Each row was made from one walk, in order. Every step used is in the known rows, and no mark comes twice. Write each row's walk.
Known rows:
Y N R: [ -5   7 -36  11 -28 -16  28  -1  11 -11 -35  39   5  18   8 -22   8   3
   2 -30   2   7  17]
N A P: [-29  14  25  10 -17 -10 -15   4  16  -9 -16  28   8 -29 -20  22  27 -19
 -19  13 -11  -5   0]
N A P Y: [-31  12  24 -20  16 -19  -2  20  13  -2  -4 -10   8 -28  -3  18  32   1
  -7  12   4  -8  -1]
P A N R: [-11  17 -60  17 -19  16  27  -6  -2  -7  34  19 -25 -13   6   1  12 -15
  -2 -32  10  31 -15]
A N R P Y: [-21 -15 -19 -18  10  26  56   1   4  17  14  -6 -24 -26  -7  -9  -4  -9
  17  -8 -26   7  16]
N Y K: [ 29   1  12  -8  14 -25 -13   6   0  -8 -13   3  14 -27 -25 -45  -5   3
 -11   6 -44 -20 -11]
K R: [ 11  -2   9  -2 -13  29 -35 -18   0 -11   5  23 -26   6  31  13  18  10
 -23   4   5  -5  10]
P Y: [ 11  -5  -4 -13  21  -3   9  16  11   3  27  -7  -5  -4  11  15  23  20
 -17   7 -10   0  11]
Y N: [  8   3 -21  21 -14 -22  20   7  22  -3  -3  18  18  11  10   0  12  18
 -15   3  -9  -2   7]
A P Y N: [-11   4  11 -22  33 -33  14  19  27   8   1 -19  32   9   7   0   7  35
  13  23   7  10  -2]
R K A P: [ -6   5  37  22   8   5 -35   3  -1 -15 -23   4   1  35 -22  66 -18 -19
   8  30  41  -6  -7]
P A: [ 12  17 -18  22 -15   8  -9   2   2   7  55  12  -9  -1  -9  30  24   0
 -12  -2   2  13 -27]
R P: [  0 -14  23  15 -22  23   8  -2  14  30  20  27 -10 -14 -29  28   5 -21
  -7  23 -42 -14   5]
K Y N: [ 17  -2 -26  -6 -30 -10 -10 -10   1  -9   3  11  20  25  54 -24  10  26
  -8  -8 -14  22   7]
K A P: [ -3  15  42  21   8  14 -36   6   9   2  19  23  16  20 -21  57   4 -13
  13  39  21  14 -21]
R K A P Y: [ -6  -3  38  -8  43   1 -24  17  -4  -9 -15 -33   1  36 -12  61 -11   0
  16  31  45  -2  -6]
K A N: [  4   5 -13  44   9  20  18   7   7  -8  44   9  -1   1  11  39   7  -9
 -12  18   8   3 -11]
Y N R K A: [ -7   9 -27  28 -19 -11   3  -1 -15 -25 -64  17   2  62   1  13 -18 -14
   9 -32  48   0  17]
Y K R P: [ 16 -23  53 -15 -13  38 -47 -29 -13  30  21  -2 -21 -32 -13  -2 -16 -11
 -12   8 -32 -22  -7]
P A N: [  7  11 -43  27  -4  11  29   2   8   4  71  -4 -11 -21  11  20  19   0
 -16   1   2  17 -23]
R K Y N A: [-11   0 -33   9 -47 -23  -7  -6 -20 -36 -59 -10   7  20  54 -20  12   0
 -29 -30   7  -8  31]
Y K: [ 23  -9   7   2  -6   1 -20  -3   3  -1  22   8  -3 -26 -14  -4  -1  -3
 -24   2 -30  -8  -7]
Y N A: [-16  16 -20  31 -31 -38  24  12  13  -9 -23  20  21 -17  10  -6  30   2
 -30 -13  -9 -21  18]
Y K A N R P: [ -2  -7  10  19  -9  33   3 -11 -16  24  24   7 -12 -25 -36   3 -32 -43
  15 -11 -20  -3 -10]

Which walk is each row?
[ 23   3  49 -19   5  20 -45 -22 -26  41  30 -16  -9 -27 -28 -39 -13  -3
  15   4 -23 -17 -36]	N Y K R P A
[-21  16  15 -13  27 -19  -7  16   1  10 -21  -3  29  44  -7   8  -5  11
  41   1  49  24  -7]	K A P Y N R
[ -1 -13  27 -23  14   9  10  -6   2  37  12 -23  -3   6  26  -7   2  30
   9  11  -1 -17  14]	K R P Y N
[ 21  -5   6 -21  27   2 -11 -14  -9 -20  -4 -16  -5 -38  17 -64  -9  20
 -16   8 -24 -21  -2]	A N Y K R
[-13  -4  -9   7 -40   1  34  -8  10  22 -29  39   4   8 -15 -18  -7 -17
  19 -18 -22   1  17]	Y N R P
[  4   4 -23  11  19 -12  47  11  18 -24  -6  11   9 -27  10 -36   6   8
 -11  22 -35 -10   7]	A N Y
[  2 -22  20 -38   3  12  -3  -6 -14  33   2 -12 -20 -27 -38 -22 -14 -14
  16 -20 -34  -4   4]	N R P Y K
[  5   3 -16  29  25  -7  27  16  -6 -36 -31 -13   0  17  -3   3 -16 -10
   2  22  13 -21   6]	R K A N Y
[-25   0 -11 -34  18 -30  15   8   5 -21 -77 -17   6  31   5 -14 -16  12
  26 -17  37  10  21]	A P Y N R K
[ 21  -5  -2  28  14  12   0   0  -5  -3  49 -11   4 -23  -4  18 -13 -12
 -19  12  -2  -4 -16]	Y K A N
[ 14  -9 -33  -1 -32 -12  -4  -9 -11 -32 -39 -11   5  38  53 -16  -7  17
 -13 -18   9   6  23]	R K Y N
[ -6 -13 -59 -14 -31  21   3 -24 -24 -49 -41   7 -33  16  50 -24 -16 -10
  -8 -41   3  23  26]	A N R K Y
[ -8   0 -46   8 -31 -20  22  -6   3 -34 -79  21  -9  33  14 -15 -10  -6
  -4 -37  19   1  34]	Y N R K
[ -4   4 -21   2  13 -18  11  14 -19 -18 -49 -19   1  62  13   7  -8   8
  18 -31  56  -1  19]	P Y N R K A
[ 15 -25  36 -25  20   6   0   5   0  38  41 -32  -4 -38 -29   0  -8  -4
   1  13 -44 -13  -1]	R P Y K
[ -7  13  30   3  44 -24  -7  23  14  15  13 -25  39  33  -5  30   0  26
  27  34  40  13 -15]	K A P Y N
[-24   8  -4 -29  18 -26  15  11  16  -3 -35   1  20  17  -1 -22   3  19
  30  -9  20  20   7]	A P Y N R
[-10   5  -3   9 -38  33   0 -11  -9  37  27  30 -23  -1 -37  15   7 -35
  19 -22 -11  14 -18]	N R P A
[ 20  15 -24   4  22 -17  21   3  -4  -2  46 -28  11 -47 -16 -46  -2   1
  -3   3 -24   1 -39]	P A N Y K
[ 17  -7  39  -7 -17  39 -53 -33 -25  49  60 -15 -24 -29 -21   7  -9 -13
  -3  -1 -12  -4 -35]	Y K R P A
[  5 -13  50 -54  41   9 -60 -11  -4   7  15 -37  -7 -19   3  -7  -6  25
  -2  13  10   0  -8]	A P Y K R
